Each row was made from one walk, in order. Every step used is in the known rows, and no mark comes twice. Write each row's walk.
Known rows:
bufa -> modak -> guzi: -0.833 -2.527 -3.123 -1.904 0.029 -2.889 -1.625 0.316 -0.224 -2.386
 0.750 2.967 -1.401 -0.894 0.850 -3.566 1.650 0.052
kipeb -> bufa -> modak -> guzi -> gazat: 1.140 0.076 -0.696 -1.265 0.549 -0.516 -1.365 -1.143 2.029 -0.297 -0.429
 -0.472 -0.229 -0.850 1.773 -3.417 3.412 -0.354
kipeb -> bufa -> modak -> guzi -> gazat -> popem: 0.295 0.554 0.697 -1.092 -0.770 1.796 -0.858 -1.359 2.190 1.637 0.020
 -1.753 0.927 1.849 2.820 -0.341 3.274 -0.639
bufa -> modak: 0.761 0.314 -0.455 -0.509 0.566 -2.856 -2.019 1.490 -0.213 -1.809 0.586
 6.330 -1.326 -3.480 -0.999 -1.568 1.827 0.134
gazat -> popem: -0.053 0.786 -0.602 0.646 -0.543 -0.455 -1.359 1.964 -3.123 1.605 -0.701
 1.708 0.804 -1.040 -3.922 2.010 2.147 -0.504
gazat -> bufa: 1.202 1.121 -0.861 1.264 0.135 -0.829 -1.218 2.686 -0.641 -1.140 -0.744
 1.954 -0.011 -2.390 -2.537 0.559 1.576 0.179
popem -> modak -> guzi -> gazat -> bufa: 0.239 -0.794 -1.576 2.380 0.549 1.551 0.704 0.424 0.104 -2.161 -0.827
 -2.587 -0.079 0.801 -0.619 -0.824 -2.416 -0.349
popem -> kipeb: 1.467 1.117 -1.806 1.026 2.958 -2.919 -0.400 2.719 -3.803 1.504 0.395
 0.818 -1.051 -3.235 -4.921 -1.527 -0.039 -0.121
popem -> peze -> guzi -> modak: -1.608 -1.229 1.769 -1.286 0.677 -2.811 0.458 -0.036 -0.478 -2.383 1.669
 4.300 0.462 -1.703 -4.266 -0.274 -3.572 0.592
modak -> guzi -> gazat: -0.591 -0.913 -2.599 -0.060 0.197 -0.351 0.300 0.665 -4.475 -1.825
 -2.273 -3.656 0.484 -0.930 -3.722 -2.577 2.232 0.090
kipeb -> bufa -> modak -> guzi: 0.819 -1.612 -2.725 -2.046 0.332 -3.185 -3.307 -0.590 3.339 0.287 0.914
 2.851 -1.019 -1.030 2.478 -3.541 3.244 -0.754
peze -> bufa -> modak -> guzi: -1.038 -2.164 -3.215 -2.210 -1.314 -2.789 -0.707 -0.747 2.822 -1.968
 0.500 3.553 -2.163 0.417 4.887 -2.728 1.089 0.218
peze -> guzi -> gazat -> popem -> modak: -0.774 -0.229 2.392 2.699 -1.271 1.742 0.527 -0.922 -4.347 1.361 -1.458
 0.132 1.424 2.237 -2.592 1.645 -4.336 -1.441
kipeb -> bufa -> modak -> guzi -> gazat -> popem -> peze: 0.490 -0.056 1.116 -0.826 -0.357 2.377 0.172 -1.750 5.437 1.006 0.226
 -3.094 1.370 0.431 2.646 3.291 0.511 0.416
bufa -> modak -> guzi -> gazat -> popem -> kipeb: -0.772 0.513 0.500 -0.180 1.339 1.915 2.197 -0.057 -2.010 0.732 1.365
 -3.765 -0.539 2.242 1.232 -0.729 -0.552 0.582
popem -> kipeb -> bufa: 3.194 2.171 -1.317 0.780 3.285 -3.118 -2.043 1.883 -0.091 4.309 0.561
 0.949 -0.620 -3.378 -3.352 -1.710 1.612 -0.838
popem -> peze -> guzi -> gazat -> bufa: 0.328 0.201 2.944 1.985 -1.114 2.162 1.819 -0.093 -0.658 -2.640 -1.936
 -2.924 1.693 -0.899 -2.343 3.542 -3.566 1.085

Which walk is each row?
-0.229 -0.205 -1.472 0.735 -0.218 1.665 0.738 0.939 -1.925 -2.566 -1.748
 -4.775 0.562 0.273 -1.437 -1.185 1.549 0.411
modak -> guzi -> gazat -> bufa
1.230 2.277 4.983 0.600 0.593 1.674 0.361 -1.800 -0.244 4.220 1.076
 -0.749 0.397 2.243 2.059 0.073 -1.465 -0.771
peze -> guzi -> gazat -> popem -> kipeb -> bufa -> modak
-2.399 -0.805 3.180 -0.917 -0.560 -0.237 1.001 -0.320 -0.318 -0.207
 1.951 3.121 1.510 0.902 -3.164 2.844 -3.715 0.328
gazat -> popem -> peze -> guzi -> modak
-1.745 -2.171 -1.417 -1.806 -2.278 0.134 0.884 -1.496 6.104 -0.625 1.277
 0.782 -0.513 1.899 5.685 3.986 -1.805 0.907
gazat -> popem -> peze -> bufa -> modak -> guzi
-1.665 0.032 0.191 -1.112 -2.407 2.119 1.670 -1.631 1.380 -0.744 -0.392
 -1.020 -0.160 3.237 5.276 0.587 1.169 0.156
peze -> bufa -> modak -> guzi -> gazat -> popem
0.685 0.778 -0.527 -0.837 -0.781 -2.739 -0.854 0.435 2.626 -1.216 0.349
 6.828 -1.973 -2.052 3.097 -0.870 1.190 0.107
peze -> bufa -> modak
-0.587 -1.779 -1.995 -1.133 -0.336 -0.834 -1.284 0.579 2.408 -3.181
 1.134 1.800 -1.356 0.232 3.131 -1.857 1.080 0.561
gazat -> bufa -> modak -> guzi
-1.607 -0.395 -1.269 0.142 -1.025 1.865 0.794 0.307 -4.390 0.232 -1.854
 -4.884 1.532 1.727 -2.687 0.402 2.133 -0.110
modak -> guzi -> gazat -> popem
-0.579 -2.256 -0.379 0.143 -0.755 -2.376 -0.665 0.008 -1.818 -1.167
 -1.191 1.299 0.661 -2.138 -4.121 1.627 -2.985 0.293
popem -> peze -> guzi
0.612 -0.286 -1.041 -1.208 1.627 -0.696 -1.337 -0.609 3.015 4.353 2.855
 -0.604 -0.967 1.953 3.460 -1.102 0.862 -0.694
gazat -> popem -> kipeb -> bufa -> modak -> guzi
0.220 0.720 4.050 0.822 -1.343 1.610 0.469 -0.508 -0.927 -3.241 -0.499
 1.812 -0.063 0.570 1.813 -0.840 -1.367 0.493
peze -> guzi -> gazat -> bufa -> modak
2.826 4.418 3.716 0.940 2.259 1.856 0.336 0.253 1.565 4.203 1.300 -0.393
 0.050 -0.439 0.956 0.971 1.143 -0.368
guzi -> gazat -> popem -> kipeb -> bufa -> modak
0.771 1.796 1.121 3.054 0.517 1.776 0.429 1.071 -2.470 1.490 -1.302
 0.523 0.954 -0.390 -3.690 2.643 -1.700 -1.082
guzi -> gazat -> popem -> modak
-0.977 0.899 0.430 -0.557 -0.067 1.990 3.112 -1.357 0.971 1.349 1.214
 -3.226 -1.200 3.639 5.389 0.057 -1.073 0.566
peze -> bufa -> modak -> guzi -> gazat -> popem -> kipeb
0.397 2.368 3.186 0.385 -1.553 2.684 2.574 -0.660 4.676 -0.599 -0.285
 0.902 0.330 -0.611 3.358 6.054 -1.387 1.292
guzi -> gazat -> popem -> peze -> bufa -> modak
-0.502 -0.887 -1.125 -1.086 0.205 -0.381 0.196 -0.176 -1.587 -3.032
 -0.473 -0.215 -0.654 -0.799 0.344 -3.142 1.884 0.503
bufa -> modak -> guzi -> gazat
-1.433 -2.844 -3.454 0.713 -0.141 -0.670 -1.377 0.214 -0.963 1.417 0.310
 0.237 0.108 2.043 -1.354 0.536 -1.847 -1.336
gazat -> popem -> modak -> guzi
0.831 1.394 -0.581 0.628 1.666 1.690 0.688 -0.245 -1.260 4.926 -0.102
 -7.219 1.036 2.032 -1.161 -0.239 1.379 -0.861
modak -> guzi -> gazat -> popem -> kipeb -> bufa
-0.056 -0.749 1.737 0.975 -0.599 0.171 1.310 -0.320 -3.153 -1.863 -2.487
 -2.037 1.525 -2.048 -4.578 1.978 -2.849 0.588
popem -> peze -> guzi -> gazat
